Known rows, with every step that occurs
kifu-vazub-voli-femiru-basi: [-16,3,4,-4,-16,24,-21,22,-11,-13,4,34,17,-10,33,18,-4,3,-10,-60,-19,14,-1,-28]
zuter-femiru-voli: [0,-32,-24,-5,-11,-15,33,18,-1,17,24,-13,-9,-21,-9,5,1,11,-6,12,-8,-30,16,-1]
basi-voli-femiru: [1,-16,-8,-17,-6,4,11,9,18,21,-6,33,-7,-1,12,2,13,-13,10,-22,7,1,14,-16]
basi-sako-zimo-roted-vilut: [24,23,-6,12,51,-68,7,-9,1,-16,-39,13,-72,19,-71,13,5,13,-4,80,32,23,-21,57]
voli-femiru-basi-sako-zimo-roted: [0,4,17,-17,38,-36,12,-12,15,-50,-22,-3,-4,-14,-19,0,-38,-2,8,26,-21,44,-29,30]
vazub-voli-femiru-zuter: [-2,-13,-21,-2,-41,-20,5,12,-6,16,-26,45,-5,-13,23,-4,17,-7,4,-40,-24,-13,31,-34]
roted-zimo: [11,20,-30,11,20,-28,18,-10,-1,6,23,-11,-2,-5,-24,11,28,2,-19,48,16,-3,-3,29]
femiru-zuter: [2,6,-26,17,-20,-6,-12,-6,-12,17,13,6,-15,3,15,-14,25,1,-5,28,-2,-23,16,5]
kifu-vazub-voli-femiru: [-10,10,-12,-4,-21,6,-3,34,-10,16,1,51,-18,12,15,16,14,0,-15,-47,-9,1,13,-17]
femiru-zuter-logokit: [-5,7,-34,23,-47,-11,-25,2,-21,1,15,-2,-17,10,14,-29,26,-19,14,29,-15,-49,10,-5]
zuter-logokit: [-4,20,-19,14,-21,-9,-14,8,-7,-6,25,-2,-25,23,-5,-18,29,-14,12,40,9,-44,2,5]
zimo-sako-basi-femiru-voli: [9,8,24,-27,23,8,14,-16,21,9,-40,-38,36,-4,-11,-23,-30,-15,29,3,2,9,19,4]
zimo-roted-vilut: [20,3,-34,18,36,-47,-6,-19,-6,-22,-6,22,-72,18,-47,28,49,17,-1,74,55,6,-8,30]
sako-basi-voli-vazub-kifu: [1,3,17,12,-8,86,-35,11,-12,49,34,-3,-5,27,32,13,5,24,-28,-70,28,-3,8,-38]
kifu-vazub-voli-femiru-basi-sako-zimo-roted: [-6,14,24,-10,10,-17,-3,17,-11,-32,-26,16,-5,-10,-14,23,-44,13,-8,-35,-28,48,-24,17]
kifu-vazub-voli-femiru-zuter-logokit: [-20,-4,-38,12,-74,2,-29,37,-32,2,-5,40,-13,6,31,-11,16,-24,11,-55,-41,-32,12,-38]
basi-femiru-zuter: [-2,-7,-19,5,-13,-2,-3,-8,6,11,-8,23,3,-5,5,-8,11,-27,20,5,-20,-15,24,-5]
zuter-femiru-basi-sako-zimo-roted: [3,-14,12,0,24,-38,10,-4,-7,-27,4,-25,-8,-16,-37,3,-33,10,4,36,-20,15,-21,39]
logokit-zuter-femiru-basi-sako-zimo-roted-vilut: [3,-36,-11,22,7,-73,9,-13,-12,-44,-38,7,-16,-2,-53,10,4,9,14,45,-10,20,-43,28]
femiru-voli-vazub: [-7,5,-8,5,-12,32,23,3,-2,10,41,-34,-17,-10,6,22,3,28,-36,-9,17,-9,2,-12]
voli-vazub-kifu: [-5,23,3,10,-17,52,7,14,-25,37,49,17,-37,29,21,19,20,23,-44,-13,19,-10,2,-22]
sako-zimo-roted-vilut: [16,14,-32,31,52,-54,2,-5,-9,-3,-4,6,-68,14,-83,24,23,27,-11,80,22,23,-24,44]
roted-vilut: [13,12,-27,17,25,-25,-12,-4,2,7,-4,31,-50,19,-22,8,42,5,-5,54,43,-14,2,14]
zimo-roted: [11,11,-18,11,18,-29,3,-17,-5,-19,22,-2,-42,15,-25,16,29,17,-8,57,30,2,-2,31]
kifu-vazub: [-4,28,-17,14,1,18,-20,17,-18,14,39,16,-29,25,5,8,20,9,-27,20,14,-8,-4,21]

Rows
[4,12,5,-11,26,22,31,-25,11,4,-11,-76,50,-22,-22,5,-27,-13,-5,-21,2,27,-2,-1] -> roted-zimo-sako-basi-femiru-voli-vazub
[-2,12,36,-26,1,69,19,-1,-6,38,-11,-28,24,10,13,0,-35,2,-8,-51,3,14,8,-31] -> zimo-sako-basi-femiru-voli-vazub-kifu
[-2,-41,-1,-2,-12,20,-6,4,-3,21,23,-5,20,-24,12,6,-1,0,9,-24,-4,-15,6,-20] -> zuter-femiru-basi-voli
[-9,-8,-1,-8,12,8,-7,-6,15,-31,8,14,19,-13,27,-6,-2,-11,8,-1,-10,10,-5,-11] -> voli-femiru-basi
[3,3,35,-33,-12,-15,5,1,20,-25,-44,36,22,-15,34,-5,-19,-12,16,-42,-3,1,15,-19] -> vazub-voli-femiru-basi-sako
[1,1,-6,-11,-16,-17,16,16,9,11,-18,44,-12,3,7,8,17,-2,3,-28,0,-6,25,-24] -> vazub-voli-femiru
[9,1,19,-29,9,13,-11,-9,14,26,-39,-5,23,14,13,-31,-8,-22,29,-25,15,17,12,-7] -> zimo-sako-basi-voli-femiru
[-5,-24,-7,6,-1,1,-8,2,-7,-4,36,-9,13,-18,9,-4,5,-1,1,11,-11,-19,2,-5] -> zuter-femiru-basi
[20,37,-2,-1,37,-19,0,-29,-7,10,-9,-51,29,10,-22,-23,8,-8,-3,46,20,14,-4,39] -> roted-zimo-sako-basi
[-9,-50,-29,9,-48,-28,44,11,-7,5,7,-4,11,-12,-7,0,21,11,-4,2,-22,-26,1,-12] -> logokit-zuter-femiru-voli
[-2,13,38,-21,4,-18,14,16,16,-4,-43,23,22,-17,2,-9,-42,-1,5,-34,-35,20,2,-7] -> vazub-voli-femiru-basi-sako-zimo
[-10,-5,7,-12,-12,56,37,16,-3,32,21,10,-8,-5,11,31,-15,9,-24,-46,-3,-2,11,-38] -> basi-femiru-voli-vazub-kifu
[-1,3,25,-30,12,-9,-3,-9,26,-42,-20,20,17,-8,38,-19,-19,-23,18,-1,-1,7,-1,3] -> voli-femiru-basi-sako
[18,18,26,-12,8,19,-18,-14,2,40,-24,-28,15,22,3,-26,2,-3,14,1,32,2,15,10] -> zimo-sako-basi-voli
[-9,-9,-19,22,-19,14,-57,-5,11,-20,-7,-12,24,10,13,-39,2,-46,52,-10,-26,-37,18,-18] -> sako-basi-femiru-zuter-logokit
[1,-18,3,-5,16,23,-32,5,32,8,-11,11,16,7,20,-12,0,-14,23,-42,10,6,16,-20] -> sako-basi-voli-femiru
[18,25,5,-11,43,-15,8,-31,11,4,-31,-37,43,4,-33,-18,-5,-34,23,26,8,20,4,28] -> roted-zimo-sako-basi-femiru
[-11,-29,-20,6,-25,21,30,18,-9,20,52,-32,-16,-18,1,21,3,19,-30,-22,-2,-26,7,-22] -> zuter-femiru-voli-vazub
[2,31,32,-3,24,-8,-1,-1,9,-4,-2,-15,11,-5,-8,-15,-33,8,-5,32,-13,11,-16,33] -> femiru-basi-sako-zimo
[16,15,8,10,55,-50,-9,-21,0,-39,-32,-3,-36,-4,-51,13,-13,17,0,67,21,33,-33,47] -> femiru-basi-sako-zimo-roted-vilut
[-5,-32,6,14,-13,-54,21,-10,-12,-41,-12,-17,12,-7,-33,-1,-15,10,6,28,-35,19,-35,31] -> logokit-zuter-femiru-basi-sako-zimo-roted
[-10,-6,-1,-4,-6,34,31,2,18,6,21,-19,-3,-15,-1,26,-10,0,-13,-28,0,-4,10,-22] -> basi-femiru-voli-vazub
[-10,-22,13,9,-24,-32,15,7,-7,-9,-10,-5,31,-4,-9,-22,-18,-2,4,9,-45,0,-25,15] -> logokit-zuter-femiru-basi-sako-zimo
[-10,-4,26,1,-24,88,-9,8,-23,38,41,5,6,-1,46,27,-1,25,-35,-65,14,4,-6,-44] -> femiru-basi-voli-vazub-kifu
[1,-8,12,1,-2,27,-15,-9,5,11,12,-7,21,-15,21,6,3,8,0,-12,15,-1,3,-10] -> femiru-basi-voli
[16,36,17,-5,20,5,-20,-19,-3,16,-9,-31,9,30,0,-35,6,-3,7,34,26,-1,7,24] -> zimo-sako-basi
[7,20,31,-13,12,-2,-12,-17,13,-25,-6,-2,11,-1,26,-15,-11,-4,3,23,18,-8,-1,19] -> femiru-basi-sako
[5,6,7,6,34,19,-32,-9,32,-9,-2,-1,18,18,-6,-12,0,-20,27,0,9,-5,19,1] -> sako-basi-femiru
[-20,-46,-26,18,-61,8,39,12,-14,5,34,-22,3,-10,5,17,22,19,-26,-31,-18,-22,-9,-32] -> logokit-zuter-femiru-voli-vazub
[-6,12,28,-25,-16,13,-16,20,2,-21,-27,43,15,-5,43,5,-23,-10,0,-59,-8,10,2,-14] -> kifu-vazub-voli-femiru-basi-sako
[-14,-43,-14,19,-38,-8,3,-6,-14,-20,18,1,33,-6,15,-8,23,-1,7,2,-25,-16,-13,-15] -> logokit-zuter-femiru-basi
[-6,13,28,-18,26,-12,6,4,23,-21,-19,6,17,-12,7,-20,-43,-13,7,6,-33,26,-15,15] -> voli-femiru-basi-sako-zimo
[-8,-6,18,11,-14,65,-17,-8,-3,12,42,-25,14,-12,32,21,2,17,-21,-45,21,2,-6,-29] -> femiru-basi-voli-vazub
